What can hang from each mark
q929: q48
q79: q381
q381: q48
q842: q236 q380
q236: q48 q380
q216: q48
q380: q236
q48: q79 q216 q380 q381

Every row comes from one small tree of marks. Brackets hold a mark, then the marks that hang from it, in the order of their numbers. Every link used is in the known rows. Which tree was each row made from?
Known rows
(q929 q48): [-0.13  0.38  0.10  0.10 -0.14  0.53  0.02 -0.13  0.06 -0.16  0.08 -0.30
 -0.10  0.11 -0.11 -0.05  0.03  0.10 -0.20  0.01 -0.09]
(q216 q48): [-0.09  0.29  0.05  0.03 -0.19  0.13 -0.25 -0.07  0.08 -0.35  0.01 -0.32
 -0.20  0.08 -0.19  0.19  0.09  0.00 -0.11 -0.04 -0.13]
(q929 (q48 q381)): [-0.19  0.25  0.31  0.12  0.02  0.66  0.05 -0.10 -0.05  0.26  0.16 -0.23
 -0.15  0.02 -0.19 -0.07 -0.03  0.05 -0.09  0.01 -0.25]
(q48 q216 q380 q381): [ 0.12  0.02  0.09  0.06  0.03 -0.06 -0.12 -0.12  0.11  0.13 -0.01 -0.02
  0.09 -0.17  0.07  0.09 -0.10 -0.03 -0.06 -0.18 -0.04]
(q48 q79 q216 q381): [ 0.01  0.04  0.61  0.13 -0.04 -0.01 -0.16  0.02 -0.04  0.36  0.22  0.03
 -0.11 -0.13 -0.24 -0.03 -0.14 -0.05 -0.09  0.15 -0.31]
(q79 (q381 q48)): [-0.05  0.00  0.10  0.09  0.12  0.21  0.02 -0.22  0.00 -0.13 -0.01  0.28
  0.09 -0.12 -0.17  0.15  0.11 -0.01  0.02  0.00 -0.07]
(q380 (q236 (q48 q79 q381))): [-0.13  0.02  0.31 -0.10  0.09  0.04  0.30  0.30 -0.13  0.39  0.13  0.08
  0.01  0.20 -0.13 -0.14 -0.05 -0.25  0.07  0.22 -0.07]
(q216 (q48 (q79 q381))): [-0.04 -0.03  0.26  0.15  0.05 -0.02 -0.15 -0.13 -0.17 -0.11  0.13 -0.22
 -0.19 -0.15 -0.35  0.16  0.08 -0.03  0.02  0.12 -0.30]
(q842 (q236 (q48 q216))): [-0.07  0.16  0.09 -0.19 -0.19 -0.05  0.00  0.10  0.32 -0.10  0.05  0.07
  0.03  0.35  0.26 -0.25 -0.02 -0.12  0.04 -0.12  0.13]
(q216 (q48 q79 (q380 q236) q381)): [ 0.05 -0.22 -0.14 -0.08  0.10 -0.02 -0.18  0.20 -0.23  0.23  0.06 -0.29
 -0.28 -0.13  0.04  0.16 -0.07 -0.04  0.15  0.00 -0.13]
(q842 q236 q380): [ 0.02  0.24 -0.41 -0.59 -0.06 -0.04 -0.26 -0.08  0.44 -0.08 -0.32 -0.45
 -0.28  0.48  0.43 -0.21  0.13  0.12  0.21 -0.01  0.25]
(q381 (q48 q79 q216 q380)): [ 0.10 -0.11  0.09  0.24 -0.23 -0.03 -0.17 -0.03 -0.11 -0.08  0.03  0.45
  0.04 -0.30 -0.07  0.10 -0.10  0.17 -0.16  0.00 -0.02]
(q236 (q48 q216) q380): [-0.17  0.29  0.10  0.01 -0.33 -0.11 -0.01  0.20  0.34 -0.25 -0.08  0.15
  0.02  0.33 -0.03 -0.14  0.07  0.19 -0.14 -0.03  0.21]
(q381 (q48 q216)): [-0.04  0.10  0.23  0.10 -0.26  0.20 -0.18 -0.02  0.13 -0.20  0.07  0.39
 -0.04 -0.08 -0.09  0.05 -0.03  0.12 -0.15 -0.08 -0.08]
(q48 q79 q216 q380 q381): [ 0.14 -0.07  0.29  0.15  0.01 -0.16 -0.13 -0.05 -0.08  0.29  0.08  0.05
  0.03 -0.26 -0.07  0.05 -0.15 -0.01 -0.10  0.02 -0.16]
(q842 q380): [-0.02  0.41 -0.19 -0.34 -0.12 -0.01 -0.12 -0.15  0.33 -0.23 -0.29 -0.31
 -0.14  0.31  0.03 -0.09  0.17  0.13 -0.02  0.03  0.15]
(q79 q381): [ 0.04  0.17  0.07  0.00  0.21 -0.05  0.04 -0.25  0.14 -0.15 -0.05 -0.21
  0.16 -0.01 -0.10  0.11  0.10 -0.14 -0.04  0.03 -0.04]
(q236 (q48 (q79 q381) q380)): [ 0.03 -0.02  0.04  0.19  0.14 -0.26  0.38 -0.19 -0.17 -0.08 -0.04  0.16
  0.40 -0.07 -0.21  0.03  0.07 -0.17 -0.05  0.08  0.09]
(q381 (q48 q79)): [-0.07  0.13  0.28  0.18 -0.18  0.15 -0.09 -0.04 -0.13 -0.04  0.02  0.31
 -0.05 -0.08 -0.29  0.11  0.01  0.07 -0.13  0.27 -0.11]
(q79 (q381 (q48 (q380 q236)))): [ 0.12 -0.30 -0.51 -0.13  0.29  0.03  0.04 -0.04 -0.02 -0.10 -0.15  0.18
  0.12 -0.14  0.29  0.17  0.04 -0.03  0.18 -0.17  0.17]
(q79 (q381 (q48 q216 (q380 q236)))): [ 0.17 -0.41 -0.38 -0.12  0.18 -0.01 -0.07  0.05  0.05 -0.09  0.00  0.32
  0.08 -0.23  0.37  0.09 -0.06  0.05  0.16 -0.30  0.10]
(q380 (q236 (q48 q79 q216 q381))): [-0.10 -0.09  0.43 -0.10 -0.01  0.00  0.19  0.38 -0.06  0.40  0.26  0.23
 -0.02  0.11 -0.06 -0.24 -0.14 -0.20  0.05  0.08 -0.14]
(q842 (q380 (q236 q48))): [-0.12  0.26 -0.35 -0.56 -0.09  0.00  0.23  0.21  0.31 -0.20 -0.23 -0.12
 -0.05  0.57  0.20 -0.29  0.14 -0.02  0.13 -0.05  0.29]

Write each row's tree
[ 0.04  0.08 -0.07  0.18 -0.18 -0.12 -0.21 -0.10 -0.14 -0.26 -0.05 -0.26
 -0.15 -0.14 -0.20  0.23  0.03  0.06 -0.12  0.03 -0.06] => (q216 (q48 q79 q380))
[ 0.03  0.07 -0.18 -0.07 -0.09 -0.24  0.14  0.00  0.02 -0.02 -0.14 -0.02
  0.17  0.23  0.20 -0.10  0.01 -0.12  0.03  0.10  0.27] => (q842 (q236 (q48 q79 q380)))
[-0.19  0.14  0.50  0.21  0.01  0.56  0.04 -0.04 -0.24  0.43  0.25 -0.16
 -0.22 -0.07 -0.33 -0.10 -0.06  0.08 -0.10  0.22 -0.36] => (q929 (q48 q79 q381))
[-0.11 -0.05  0.28  0.13 -0.07 -0.25  0.08  0.15  0.08  0.01  0.08  0.25
  0.04  0.11 -0.19 -0.17  0.06  0.15 -0.04  0.14  0.02] => (q236 (q48 (q79 q381) q216) q380)
[ 0.08 -0.24 -0.33  0.00  0.28  0.19  0.13  0.01 -0.21  0.09  0.08 -0.30
 -0.01 -0.13  0.20 -0.05 -0.04  0.04  0.06  0.02 -0.01] => (q929 (q48 (q79 q381) (q380 q236)))
[ 0.17 -0.25 -0.01 -0.11  0.12 -0.20 -0.13  0.22 -0.05  0.37  0.07 -0.08
 -0.08 -0.16  0.22 -0.01 -0.19 -0.07  0.07 -0.01 -0.05] => (q48 q79 q216 (q380 q236) q381)
[ 0.12 -0.33 -0.37 -0.09  0.23 -0.20 -0.12  0.06 -0.19 -0.09  0.02 -0.33
 -0.15 -0.18  0.09  0.18  0.02 -0.06  0.18 -0.05 -0.04] => (q216 (q48 (q79 q381) (q380 q236)))
[ 0.08  0.01 -0.56 -0.21 -0.04 -0.07 -0.22  0.10  0.08 -0.35 -0.14 -0.44
 -0.16  0.06  0.24  0.20  0.01 -0.01  0.07 -0.23  0.14] => (q216 (q48 (q380 q236)))
[-0.13  0.05  0.46  0.15 -0.06  0.15 -0.22  0.01 -0.21  0.23  0.18 -0.19
 -0.33 -0.11 -0.42  0.14  0.01 -0.03 -0.01  0.18 -0.39] => (q216 (q48 q79 q381))
[ 0.00  0.16 -0.05  0.25 -0.13  0.28  0.04 -0.15 -0.16 -0.07  0.02 -0.23
 -0.01 -0.11 -0.10  0.00 -0.04  0.18 -0.19  0.10 -0.04] => (q929 (q48 q79 q380))
[ 0.10 -0.17 -0.33 -0.05 -0.01 -0.02 -0.07  0.13 -0.13 -0.04 -0.11  0.20
 -0.01 -0.09  0.15  0.12 -0.04  0.05  0.01  0.08  0.15] => (q381 (q48 q79 (q380 q236)))
[-0.05 -0.08  0.10 -0.10  0.20 -0.14  0.36  0.16 -0.08  0.06  0.08  0.04
  0.16  0.15 -0.06 -0.13  0.05 -0.28  0.09  0.18  0.01] => (q380 (q236 (q48 (q79 q381))))
[ 0.22 -0.18  0.06  0.16  0.11 -0.34 -0.06 -0.19 -0.04 -0.05  0.03  0.01
  0.15 -0.30 -0.02  0.09 -0.05 -0.01 -0.07 -0.01 -0.06] => (q48 (q79 q381) q216 q380)
[-0.04  0.06  0.22  0.11 -0.06 -0.02  0.23 -0.03  0.03  0.10  0.04  0.27
  0.27 -0.01 -0.05 -0.05 -0.08 -0.11 -0.07 -0.22  0.00] => (q236 (q48 q216 q380 q381))
[ 0.05 -0.17 -0.19 -0.04  0.20 -0.27  0.25 -0.11 -0.06  0.08 -0.10  0.02
  0.26  0.09  0.20 -0.10  0.06 -0.17  0.17  0.04  0.20] => (q842 (q236 (q48 (q79 q381) q380)))
[-0.01 -0.09 -0.03 -0.13  0.01 -0.05  0.08  0.04  0.14  0.26  0.00  0.14
  0.13  0.13  0.35 -0.18 -0.09 -0.11  0.15 -0.24  0.11] => (q842 (q236 (q48 q216 q380 q381)))
[ 0.08 -0.12 -0.23  0.14  0.17  0.07  0.04 -0.30 -0.06 -0.18 -0.15  0.29
  0.23 -0.25  0.00  0.22  0.08  0.05  0.02 -0.12  0.07] => (q79 (q381 (q48 q380)))
[ 0.15 -0.28 -0.21 -0.04 -0.12 -0.07 -0.16  0.24 -0.08 -0.02  0.02  0.35
 -0.07 -0.18  0.24  0.04 -0.15  0.12  0.00 -0.05  0.07] => (q381 (q48 q79 q216 (q380 q236)))
[-0.03 -0.04  0.41  0.20 -0.09 -0.12  0.22  0.04 -0.15  0.27  0.13  0.35
  0.22 -0.12 -0.22 -0.08 -0.12 -0.09 -0.09 -0.01 -0.10] => (q236 (q48 q79 q216 q380 q381))
[ 0.07 -0.02 -0.38 -0.10 -0.08  0.31 -0.06  0.14  0.13 -0.13  0.08 -0.26
 -0.10 -0.01  0.42 -0.12 -0.14  0.15 -0.05 -0.29  0.07] => (q929 (q48 q216 (q380 q236)))
[-0.08  0.06  0.28  0.24  0.12  0.38  0.12 -0.18 -0.19  0.09  0.22 -0.20
 -0.08 -0.11 -0.26 -0.07  0.03  0.06 -0.09  0.19 -0.27] => (q929 (q48 (q79 q381)))
[-0.12  0.29 -0.29 -0.54 -0.14 -0.01  0.09  0.02  0.38 -0.11 -0.28 -0.16
 -0.09  0.63  0.30 -0.35  0.17  0.03  0.21 -0.03  0.32] => (q842 (q236 q48) q380)
[-0.19  0.31  0.16  0.09 -0.26 -0.17  0.09  0.19  0.09 -0.12 -0.11  0.06
  0.00  0.33 -0.25 -0.09  0.12  0.14 -0.13  0.30  0.18] => (q236 (q48 q79) q380)
[ 0.23 -0.23 -0.36 -0.13  0.35 -0.32  0.04 -0.01 -0.06  0.02 -0.11 -0.24
  0.11 -0.11  0.21  0.12 -0.01 -0.14  0.12  0.06  0.11] => (q48 (q79 q381) (q380 q236))
[ 0.06 -0.14  0.18  0.21  0.03 -0.30  0.28 -0.11 -0.10 -0.06  0.09  0.30
  0.34 -0.16 -0.13 -0.07 -0.03 -0.11 -0.09 -0.03  0.00] => (q236 (q48 (q79 q381) q216 q380))
[-0.11 -0.06 -0.08 -0.14  0.09 -0.23  0.06  0.11  0.12  0.15 -0.10 -0.03
 -0.06  0.36  0.15 -0.20  0.14  0.07  0.22  0.23  0.23] => (q842 (q236 (q48 (q79 q381)) q380))
[ 0.02 -0.13 -0.33 -0.17  0.12  0.09 -0.16  0.15 -0.05  0.07 -0.06 -0.37
 -0.23 -0.04  0.18  0.19 -0.03 -0.07  0.17 -0.22 -0.03] => (q216 (q48 (q380 q236) q381))
[ 0.11 -0.25 -0.10  0.16  0.06  0.01 -0.07 -0.22  0.01 -0.16  0.00  0.42
  0.18 -0.33  0.06  0.14 -0.01  0.11  0.00 -0.25  0.01] => (q79 (q381 (q48 q216 q380)))
[ 0.08  0.00 -0.09  0.13 -0.21  0.06 -0.15 -0.11  0.07 -0.25 -0.07  0.40
  0.10 -0.20  0.07  0.13 -0.06  0.16 -0.14 -0.22  0.08] => (q381 (q48 q216 q380))
[-0.26  0.30  0.19  0.00 -0.06  0.08  0.13  0.15  0.14  0.14 -0.10  0.06
  0.02  0.33 -0.17 -0.08  0.12  0.08  0.01  0.09  0.12] => (q236 (q48 q381) q380)
[ 0.07 -0.15 -0.08  0.18  0.10 -0.15 -0.12 -0.21 -0.22 -0.16  0.00 -0.21
 -0.05 -0.28 -0.20  0.24  0.07  0.01  0.02  0.00 -0.14] => (q216 (q48 (q79 q381) q380))
